Each row comes from the steps of one walk. Every step used is in the known rows, and no mark comes twice. Write the walk behind each row, first mark first.
Known rows:
K J N G: [-0.95 0.23 2.12 0.36 1.96 -0.08 -1.08 0.78 -0.28 0.74 -0.44 -0.08 0.61 1.12 -1.63 -1.05 -2.69 -0.41 -2.03 -0.03 -1.28]
R J N G K X: [-0.28 -1.38 3.85 -0.17 1.52 -0.74 -1.45 -0.69 0.68 -0.67 -0.30 1.02 1.83 3.20 0.48 -1.59 -1.56 0.31 0.32 1.44 0.39]
N J R G K X B: [5.61 -0.73 3.69 0.79 2.29 -0.82 -1.52 -0.52 -1.18 -0.48 -0.65 -0.51 2.04 0.35 0.13 -0.25 0.42 -3.61 -1.43 0.80 0.72]
R G N J: [-0.22 0.24 -0.55 3.05 0.88 -0.78 -0.77 0.71 -1.68 -0.45 -2.47 -0.55 3.37 1.50 -0.47 3.06 2.73 -2.09 -2.49 -1.15 -0.04]
R G K J: [3.94 0.11 1.09 0.37 0.58 0.92 -1.47 1.25 -1.66 0.60 -2.40 -0.80 1.61 -0.54 -1.07 0.02 2.69 -1.80 -1.83 0.14 -0.60]
B X K J R: [2.25 0.71 0.22 -1.80 1.17 0.62 -0.96 0.18 -1.03 0.26 -0.43 -0.93 0.71 -2.32 0.19 -2.02 -3.47 -2.25 -0.81 3.60 -1.84]
K X B: [3.11 0.37 2.18 1.54 1.32 -0.09 -0.86 -1.41 0.36 0.12 0.03 0.75 -0.27 -0.94 -0.83 0.35 -2.74 0.52 -1.30 0.82 -1.13]
B X K J N G: [1.36 0.91 1.15 -0.97 1.36 -0.37 -1.11 0.83 -0.54 0.79 -1.60 -0.92 1.65 -0.12 -0.82 -1.11 -4.84 -0.97 -1.13 3.34 -1.76]
N G K: [1.18 0.03 0.97 0.72 -0.64 0.27 -2.18 0.24 -0.83 0.87 -0.39 -0.94 0.45 3.54 1.34 -2.03 -0.26 -0.43 0.22 0.91 0.52]
R G K: [3.86 -0.62 1.09 0.13 -0.46 0.53 -1.37 1.15 -1.66 0.16 -1.46 -1.03 1.68 0.66 0.32 -0.20 3.16 -1.17 -0.41 -0.38 0.35]
K J: [0.41 1.10 0.22 0.84 1.26 0.90 -0.91 -0.06 -0.53 0.96 -0.88 0.25 0.19 -0.86 -1.57 -0.17 -1.00 -0.55 -1.82 0.23 -1.71]
R J N G K X B: [2.31 -1.18 4.49 0.29 1.81 -0.85 -2.25 -0.35 0.68 -0.68 0.10 0.60 0.98 1.97 0.22 -1.32 -3.42 -0.28 -0.79 1.69 0.04]
J R G K: [3.44 -1.60 2.05 -1.26 0.02 0.76 -1.31 1.42 -1.92 -0.50 0.06 -1.32 1.20 0.51 1.29 -2.00 2.77 -2.24 -0.25 -0.28 0.69]
N J R G K: [2.70 -0.70 1.71 -0.05 1.11 -0.28 -1.38 0.75 -2.17 -0.13 -0.70 -1.37 2.64 1.50 0.72 -0.89 2.71 -4.06 -0.78 -0.30 1.25]
R J N: [-1.45 -0.93 1.56 -0.67 1.56 -0.15 -0.58 0.49 -0.08 -0.62 0.34 0.67 1.40 0.09 -0.61 -0.15 -1.37 -0.40 -0.78 -0.51 -0.66]
R G N: [0.46 -0.68 -0.24 1.84 -0.12 0.27 -0.79 1.38 -1.47 -0.82 -1.66 -0.45 1.97 0.61 0.07 1.92 2.89 -0.26 -2.01 -1.11 -0.59]
B X K: [2.51 0.95 -0.90 -0.69 -0.45 0.06 -0.66 -0.17 -0.89 0.52 -1.09 -0.86 1.21 -0.89 0.61 -0.29 -2.66 -0.54 0.35 3.02 -1.26]
J N G K: [0.81 -0.75 2.86 -0.40 0.66 -0.30 -1.30 1.41 -0.20 0.28 -0.06 -1.02 1.25 3.25 0.39 -1.97 -0.35 0.29 -0.62 0.59 0.57]
B X: [-0.07 0.73 0.47 -0.47 -0.02 -0.31 -0.07 -0.91 -0.97 0.58 0.53 -1.00 1.25 -0.23 0.57 -0.07 -1.15 -0.34 -0.38 1.33 -0.78]
K X N: [3.05 0.39 1.93 1.27 0.08 0.43 0.44 -1.32 0.58 0.07 -0.93 0.76 0.23 0.65 -1.27 0.27 -2.32 0.58 -1.05 -0.11 -2.02]
N G R J: [-3.45 -0.05 0.51 3.10 -0.78 0.06 -2.70 -1.01 -0.71 1.16 -0.80 0.21 0.34 2.19 1.44 0.19 -2.57 -1.45 -0.98 -0.36 -1.20]
G K J: [2.18 0.82 1.00 0.46 1.01 0.91 -1.22 0.65 -0.44 1.00 -1.36 -0.49 0.77 -0.02 -0.84 -0.90 0.74 -0.51 -1.80 1.21 -0.87]
N J R G: [0.86 -0.52 0.94 0.33 1.33 -0.46 -0.98 0.07 -2.24 -0.12 -0.27 -0.65 1.98 0.65 0.13 -0.13 1.06 -4.10 -0.79 -1.29 0.40]

Write each row's walk:
[6.32 -1.45 3.80 -0.69 -0.01 0.67 -0.23 0.29 -0.84 -0.93 -0.96 -0.55 1.23 0.88 0.22 -1.45 0.88 -1.79 -0.89 -0.02 -0.57] : J R G K X N
[3.34 1.53 1.69 0.10 -0.77 0.17 -1.27 -0.02 -1.10 1.33 -1.34 -1.98 0.94 2.23 0.00 -1.46 -2.94 -2.17 -1.89 2.23 -1.78] : B X N G K J
[1.38 0.87 1.03 1.00 0.30 0.64 -2.39 0.31 -0.76 1.27 -1.19 -0.68 0.31 2.18 -0.05 -1.88 -0.80 -1.01 -1.11 1.36 -0.49] : N G K J
[1.59 -1.32 1.26 -0.74 0.27 0.60 -0.94 0.72 -2.00 -0.50 0.47 -0.56 0.51 -0.39 0.55 -1.25 1.12 -2.25 -0.34 -1.27 -0.18] : J R G
[4.17 -0.76 2.50 0.46 0.21 0.20 -0.62 -0.39 -0.64 -0.23 -1.78 0.18 1.91 0.66 -0.08 0.16 2.80 0.01 -0.07 0.58 0.25] : R G K X
[4.71 0.01 2.36 -1.00 -0.04 -0.73 -0.29 0.39 -2.48 0.00 -0.83 -2.72 3.17 1.35 0.78 -0.50 0.53 -5.31 -1.59 0.48 -0.01] : B X N J R G K
[2.63 1.74 -0.81 -0.36 0.54 0.46 -0.90 -0.09 -0.77 1.01 -1.99 -0.66 1.20 -2.17 -0.69 -0.17 -3.19 -1.21 -0.98 3.49 -2.25] : B X K J
[0.11 -1.59 0.67 0.45 0.45 0.44 -0.89 1.64 -1.63 -1.57 -0.17 -0.65 1.57 0.42 1.04 0.17 2.54 -1.41 -1.88 -1.07 -0.26] : J R G N
[1.76 -0.58 1.30 -0.56 1.33 0.94 -1.16 0.88 -1.92 -0.12 -0.43 -0.39 0.52 -1.52 -0.73 -1.12 0.59 -2.80 -1.76 -0.85 -1.13] : K J R G
[-2.05 0.91 -0.61 3.08 1.39 -0.73 -0.51 0.08 -0.53 -0.02 -1.45 -0.19 2.65 1.96 -0.27 2.19 0.70 -0.93 -2.50 -0.13 -0.24] : G N J
[-2.40 -0.12 0.31 1.67 1.91 -0.57 -0.64 0.46 -0.68 -0.78 0.10 -0.46 2.15 1.87 0.67 0.43 0.30 -1.97 -2.39 -0.02 0.12] : G N J R
[3.66 -0.73 4.93 0.45 1.82 -0.76 -1.43 0.15 0.78 -0.07 0.03 -0.14 0.81 1.96 -0.32 -1.41 -2.75 0.76 -1.34 1.69 0.05] : J N G K X B
[-1.41 0.70 1.13 2.16 -1.85 -0.49 -1.65 -1.25 -1.01 1.13 -0.87 -1.16 0.94 2.09 1.41 0.62 -4.72 -2.57 -1.80 0.49 -2.47] : B X N G R J
[2.32 1.30 1.69 2.44 1.01 -0.66 0.41 -1.98 0.20 0.45 -1.71 0.68 1.68 1.65 -1.77 1.39 -2.59 -1.29 -1.56 -0.17 -1.42] : K X N J
[6.37 -1.55 4.03 -0.31 1.18 0.25 -1.53 0.14 -0.89 -0.91 0.13 -0.59 0.69 -0.66 0.58 -1.44 0.58 -1.85 -1.03 0.84 0.19] : J R G K X B
[-0.86 0.17 0.90 0.42 1.70 -0.43 -0.77 -0.54 -1.10 0.25 0.75 -0.42 1.19 1.10 0.29 -0.99 -1.00 -2.83 -0.83 -0.24 0.11] : N J R
[3.46 -0.21 1.17 0.61 0.33 -0.13 -0.55 0.44 -2.15 -0.13 -0.94 -1.18 1.67 1.03 -0.63 0.08 -0.51 -4.79 -1.68 -2.10 -0.70] : X N J R G
[2.15 0.39 1.94 1.74 -0.62 0.06 -0.67 -1.62 0.17 0.36 -0.85 0.58 -0.20 2.90 -0.40 -0.74 -3.90 0.05 -0.40 0.02 -1.66] : K X N G
[1.87 0.28 2.60 1.02 1.66 -0.50 0.41 -1.71 -0.02 -0.19 -0.19 0.39 1.18 1.49 -0.83 -0.44 -2.87 -2.40 -1.39 -0.06 -1.05] : K X N J R
[-2.37 0.36 2.94 2.53 1.71 -0.06 -1.14 0.77 0.01 1.54 -1.35 -0.47 0.92 0.60 -1.30 0.23 -2.67 -0.32 -3.85 -0.05 -2.03] : K J N G R
[5.19 -0.45 2.05 0.11 0.17 0.03 -0.95 1.17 -2.13 -0.13 -1.38 -1.86 2.28 1.89 0.05 -0.68 1.24 -4.88 -1.73 -0.95 0.13] : X N J R G K
[-0.03 1.03 1.98 1.18 1.02 -0.40 -1.11 0.87 -0.20 1.59 -2.45 -1.23 1.91 -0.62 -0.58 0.31 -4.77 -0.84 -2.92 3.23 -2.61] : B X K J N G R
[6.63 -0.51 2.81 0.72 -0.55 0.54 -0.18 0.01 -0.60 -0.31 -2.55 -0.24 1.68 1.00 -0.76 0.37 1.36 -0.65 -1.07 -0.20 -0.89] : R G K X N
[2.47 -0.24 -0.20 -0.57 0.93 0.51 -1.09 1.77 -1.87 -1.00 -2.07 -1.22 2.58 -2.09 0.50 0.28 -0.20 -2.64 -2.24 2.80 -1.73] : B X K J R G N
[4.07 0.00 3.04 1.60 0.53 -0.16 -2.33 -1.02 0.15 0.45 -0.28 -0.10 -0.18 2.29 0.63 -1.40 -2.49 0.11 -0.51 2.02 -0.03] : N G K X B
[0.23 0.56 1.62 2.38 1.29 0.36 -1.77 1.51 0.17 1.52 -2.98 -0.33 0.95 -0.02 -1.36 0.04 -4.03 -0.36 -3.09 1.67 -2.42] : X K J N G R
[2.25 0.84 1.09 -1.46 2.00 -0.02 0.11 1.18 -0.24 0.47 -1.74 -0.69 2.06 -2.39 -1.64 -0.12 -3.37 -0.57 -1.81 3.32 -2.11] : B X K J N
[3.05 1.24 -1.08 0.72 0.80 1.28 -1.47 0.67 -0.38 0.95 -2.58 0.22 0.27 -1.61 -1.54 -0.41 -2.46 -0.70 -1.06 2.00 -2.03] : X K J
[-2.50 -0.39 2.82 2.28 0.63 -0.47 -0.97 0.74 -0.03 1.12 -0.48 -0.71 0.97 1.82 -0.04 0.14 -2.12 0.35 -2.54 -0.63 -1.13] : J N G R
[3.70 -0.39 2.61 0.97 1.24 -0.52 0.16 -1.06 -1.18 -0.62 -1.18 0.08 1.94 1.02 -0.98 0.42 -0.92 -3.62 -1.37 -1.12 -0.84] : K X N J R G
[2.24 1.02 0.82 -0.26 -0.91 0.02 0.33 -0.46 -0.88 0.54 -0.12 -1.43 0.85 0.26 -0.12 0.13 -2.66 -1.13 -1.38 0.58 -1.99] : B X N
[1.14 -0.91 4.26 -0.08 1.51 -0.64 -0.62 -0.15 0.77 -0.13 -0.40 0.30 1.63 3.06 0.04 -1.60 -0.92 1.49 -0.32 1.54 0.44] : J N G K X
